What can hang from each mark
G: D W Z
D: G T
U: X
X: H
Z: F
H: X
W: T
T: D U W

Each row was made from one small tree. The marks that hang from a mark follow it in brackets, in alphabetical order. Every link used is in the known rows. Write each row's tree.
Known rows
W{T{D U}}: [ 0.30  0.11 -0.28 -0.50  0.13 -0.10 -0.10  0.02  0.15 -0.23  0.04 -0.37
 -0.15 -0.20 -0.11 -0.19  0.11  0.44  0.15  0.33]
T{D U}: [ 0.24  0.01 -0.34 -0.63  0.31  0.15 -0.09 -0.14  0.21 -0.27  0.06 -0.40
 -0.02 -0.15  0.08 -0.20 -0.05  0.47  0.10  0.26]
G{D{T} W}: [ 0.21 -0.17 -0.46 -0.43  0.22  0.09 -0.28 -0.43  0.23 -0.35 -0.25 -0.30
 -0.04  0.25  0.25  0.18 -0.17  0.45  0.19  0.12]
D{G{W Z} T{U}}: [ 0.33 -0.12 -0.51 -0.30  0.02  0.44 -0.13 -0.58  0.39 -0.03 -0.07  0.06
 -0.16  0.14  0.08  0.17  0.05 -0.17  0.03  0.00]
X{H}: [ 0.35  0.18 -0.37 -0.49  0.03  0.18  0.02  0.06  0.26 -0.22 -0.13 -0.44
 -0.51  0.08  0.31  0.04 -0.05  0.53  0.20 -0.20]
D{T}: [ 0.16  0.04 -0.54 -0.43  0.23  0.23 -0.16 -0.16  0.15 -0.18 -0.24 -0.35
 -0.50  0.02  0.06  0.21 -0.12  0.38  0.27 -0.19]
W{T{U}}: [ 0.21  0.07 -0.33 -0.25  0.01  0.06 -0.09 -0.10  0.03 -0.33 -0.05 -0.30
 -0.37 -0.09 -0.09 -0.08  0.19  0.27  0.25  0.19]
G{W}: [ 0.30  0.01 -0.31 -0.66  0.24  0.25 -0.19 -0.13  0.04 -0.43 -0.12 -0.35
 -0.14  0.10  0.41  0.06  0.02  0.44  0.04  0.17]
Z{F}: [ 0.24  0.10 -0.32 -0.26  0.13  0.20 -0.10 -0.13 -0.03 -0.22 -0.25 -0.28
 -0.36  0.16  0.20  0.09 -0.15  0.44  0.01  0.06]
G{D W{T} Z{F}}: [ 0.38  0.02 -0.39 -0.20 -0.23 -0.21 -0.24 -0.20  0.04 -0.11 -0.36 -0.07
 -0.04  0.46  0.25  0.10  0.01  0.28 -0.02  0.53]
W{T}: [ 0.23  0.21 -0.34 -0.42  0.02 -0.02 -0.17  0.16 -0.07 -0.26 -0.20 -0.38
 -0.58 -0.03  0.10  0.08  0.13  0.44  0.20  0.09]
T{W}: [ 0.22 -0.14 -0.53 -0.62  0.11  0.27 -0.19 -0.16 -0.01 -0.34 -0.01 -0.33
 -0.15  0.05  0.29  0.07  0.05  0.42  0.06  0.04]
G{D{T{U}}}: [ 0.07 -0.19 -0.53 -0.16  0.18  0.13 -0.18 -0.60  0.30 -0.28 -0.16 -0.29
 -0.11  0.12 -0.06  0.03 -0.15  0.30  0.33  0.08]
W{T{D U{X{H}}}}: [ 0.45  0.12 -0.24 -0.49 -0.06 -0.37 -0.05  0.09  0.59 -0.09 -0.02 -0.45
 -0.22 -0.07  0.03 -0.23 -0.08  0.52  0.10 -0.09]
D{G{W Z} T}: [ 0.33  0.01 -0.53 -0.48  0.02  0.37 -0.21 -0.32  0.30  0.04 -0.22 -0.02
 -0.35  0.19  0.27  0.31 -0.01  0.00 -0.01 -0.10]
G{Z}: [ 0.23  0.14 -0.58 -0.62 -0.01  0.21 -0.15 -0.01  0.04 -0.06 -0.24 -0.30
 -0.46  0.12  0.35  0.08 -0.01  0.27  0.13  0.09]
G{D{T{W}} Z{F}}: [ 0.23 -0.28 -0.80 -0.17 -0.15  0.03 -0.21 -0.55  0.21  0.06 -0.29 -0.01
  0.02  0.43  0.08  0.24 -0.21  0.20  0.06  0.11]
U{X}: [ 0.15  0.04 -0.37 -0.64  0.15  0.03 -0.29 -0.08  0.16 -0.22 -0.25 -0.50
 -0.43  0.07  0.40  0.02 -0.18  0.47  0.01 -0.22]
G{W{T{D}} Z}: [ 0.48  0.19 -0.40 -0.85 -0.03 -0.17 -0.18  0.21  0.12 -0.06 -0.11 -0.24
 -0.09  0.03  0.26 -0.01  0.10  0.38  0.02  0.49]
T{U W}: [ 0.22 -0.27 -0.50 -0.44  0.12  0.32 -0.12 -0.40  0.09 -0.42  0.14 -0.27
  0.08 -0.01  0.10 -0.08  0.12  0.25  0.11  0.13]
H{X}: [ 0.26  0.07 -0.23 -0.53 -0.05  0.14 -0.09 -0.13  0.08 -0.30 -0.11 -0.29
 -0.17  0.05  0.34  0.03 -0.23  0.61  0.13  0.06]
D{G T{W}}: [ 0.19 -0.18 -0.56 -0.41  0.12  0.40 -0.23 -0.34  0.22 -0.10 -0.06 -0.14
 -0.36  0.03  0.07  0.30  0.02  0.15  0.04 -0.33]
G{D W Z{F}}: [ 0.33 -0.07 -0.43 -0.33 -0.07  0.06 -0.23 -0.41  0.11 -0.14 -0.32 -0.09
  0.10  0.50  0.45  0.09 -0.17  0.30 -0.11  0.45]

Which tree is each row?
[ 0.09 -0.24 -0.69 -0.28 -0.05 -0.13 -0.27 -0.63  0.49  0.01 -0.30 -0.25
 -0.12  0.28  0.12  0.01 -0.27  0.11  0.18 -0.07] : G{D{T{U{X}}} Z}
[ 0.27 -0.22 -0.47 -0.70  0.24  0.17 -0.14 -0.26  0.23 -0.30  0.21 -0.32
  0.26 -0.13  0.08 -0.19  0.03  0.41  0.01  0.29] : T{D U W}
[ 0.12 -0.05 -0.73 -0.41  0.00  0.05 -0.23 -0.33  0.25  0.02 -0.37 -0.23
 -0.33  0.26  0.19  0.20 -0.19  0.26  0.28  0.04] : G{D{T} Z}
[ 0.42 -0.22 -0.42 -0.69  0.04 -0.11 -0.08 -0.20  0.65 -0.15  0.17 -0.42
  0.20  0.02  0.22 -0.24 -0.15  0.49 -0.06 -0.16] : T{D U{X{H}} W}
[ 0.27 -0.13 -0.25 -0.25  0.02 -0.08 -0.22 -0.39  0.12 -0.48 -0.07 -0.25
  0.12  0.16  0.11 -0.12  0.14  0.35  0.16  0.50] : G{D W{T{U}}}
[ 0.37  0.14 -0.16 -0.41  0.02  0.15 -0.25 -0.01  0.06 -0.28 -0.12 -0.20
 -0.43  0.04  0.24  0.15  0.24  0.23 -0.06  0.07] : D{G{W{T}}}
[ 0.41  0.15 -0.34 -0.48 -0.19  0.13 -0.23  0.01  0.10 -0.03 -0.17 -0.07
 -0.44  0.15  0.31  0.17  0.25  0.05 -0.07  0.17] : D{G{W{T} Z}}
[ 0.25 -0.21 -0.29 -0.31  0.17  0.25 -0.28 -0.63  0.52 -0.21 -0.11 -0.17
 -0.12  0.09  0.12  0.11 -0.10  0.02 -0.08 -0.32] : D{G{W} T{U{X}}}
[ 0.21  0.00 -0.52 -0.23 -0.09  0.02 -0.19 -0.30  0.07 -0.01 -0.37 -0.17
 -0.19  0.42  0.33  0.08 -0.24  0.34  0.01  0.30] : G{D Z{F}}
[ 0.33 -0.31 -0.59 -0.30 -0.03  0.05 -0.04 -0.48  0.68 -0.18  0.01 -0.29
 -0.08  0.12  0.02  0.05 -0.13  0.26  0.18 -0.49] : D{T{U{X{H}} W}}
[ 0.44  0.16 -0.23 -0.80  0.19 -0.14 -0.20  0.20  0.10 -0.29 -0.06 -0.36
 -0.08 -0.06  0.19 -0.04  0.10  0.58  0.01  0.39] : G{W{T{D}}}
[ 0.45  0.16 -0.25 -0.17 -0.24  0.10 -0.18 -0.10  0.07  0.05 -0.25  0.07
 -0.36  0.29  0.21  0.22  0.13  0.03 -0.19  0.21] : D{G{W{T} Z{F}}}
[ 0.21  0.01 -0.30 -0.30 -0.02 -0.17 -0.21 -0.15  0.20 -0.27 -0.13 -0.38
 -0.36 -0.03  0.03 -0.11  0.06  0.29  0.12 -0.05] : W{T{U{X}}}
[ 0.18 -0.32 -0.65 -0.32  0.15  0.33 -0.10 -0.53  0.21 -0.32  0.07 -0.18
 -0.01 -0.01 -0.14  0.07  0.04  0.17  0.25 -0.07] : D{T{U W}}
[ 0.18 -0.17 -0.64  0.08 -0.06  0.09 -0.11 -0.69  0.31  0.02 -0.29 -0.02
 -0.05  0.37 -0.08  0.09 -0.23  0.09  0.18  0.20] : G{D{T{U}} Z{F}}
[ 0.47  0.17 -0.36 -0.30 -0.22 -0.04 -0.12 -0.03 -0.03 -0.09 -0.27 -0.03
 -0.23  0.30  0.18  0.15  0.09  0.22 -0.04  0.40] : G{W{T} Z{F}}
[ 0.32 -0.14 -0.56 -0.21 -0.03  0.05 -0.20 -0.53  0.27 -0.06 -0.38 -0.01
  0.03  0.51  0.21  0.24 -0.25  0.23  0.03  0.28] : G{D{T} W Z{F}}
[ 0.10 -0.44 -0.67 -0.23  0.12  0.14 -0.21 -0.72  0.29 -0.33  0.00 -0.21
  0.17  0.16 -0.07  0.03 -0.05  0.25  0.24  0.09] : G{D{T{U W}}}
[ 0.31  0.25 -0.21 -0.57  0.10 -0.02 -0.22  0.21  0.14 -0.01 -0.09 -0.31
 -0.51 -0.16  0.11  0.05  0.08  0.40 -0.04  0.06] : W{T{D{G}}}
[ 0.14 -0.06 -0.42 -0.13  0.20  0.44 -0.13 -0.49  0.31 -0.15 -0.08 -0.14
 -0.43 -0.04 -0.10  0.14  0.00  0.03  0.15 -0.26] : D{G T{U}}
[ 0.25 -0.13 -0.63 -0.51  0.03  0.07 -0.26 -0.44  0.28 -0.13 -0.33 -0.16
 -0.05  0.37  0.29  0.20 -0.15  0.24  0.19  0.22] : G{D{T} W Z}
[ 0.41  0.04 -0.42 -0.43 -0.05  0.21 -0.12 -0.22  0.05 -0.12 -0.24 -0.09
 -0.07  0.35  0.37  0.13 -0.08  0.24 -0.11  0.33] : G{W Z{F}}
[ 0.30  0.12 -0.19 -0.38  0.10  0.04 -0.14 -0.05  0.23 -0.10  0.07 -0.24
 -0.30 -0.20 -0.08 -0.11  0.18  0.25 -0.01  0.16] : W{T{D{G} U}}
[ 0.16 -0.36 -0.62 -0.38  0.12  0.11 -0.23 -0.56  0.40 -0.23 -0.02 -0.27
  0.01  0.03 -0.02  0.05 -0.11  0.18  0.13 -0.30] : D{T{U{X} W}}
[ 0.23 -0.05 -0.22 -0.60  0.24  0.08 -0.28 -0.27  0.48 -0.05  0.00 -0.37
 -0.14 -0.10  0.24 -0.14 -0.14  0.28 -0.22 -0.14] : T{D{G} U{X}}
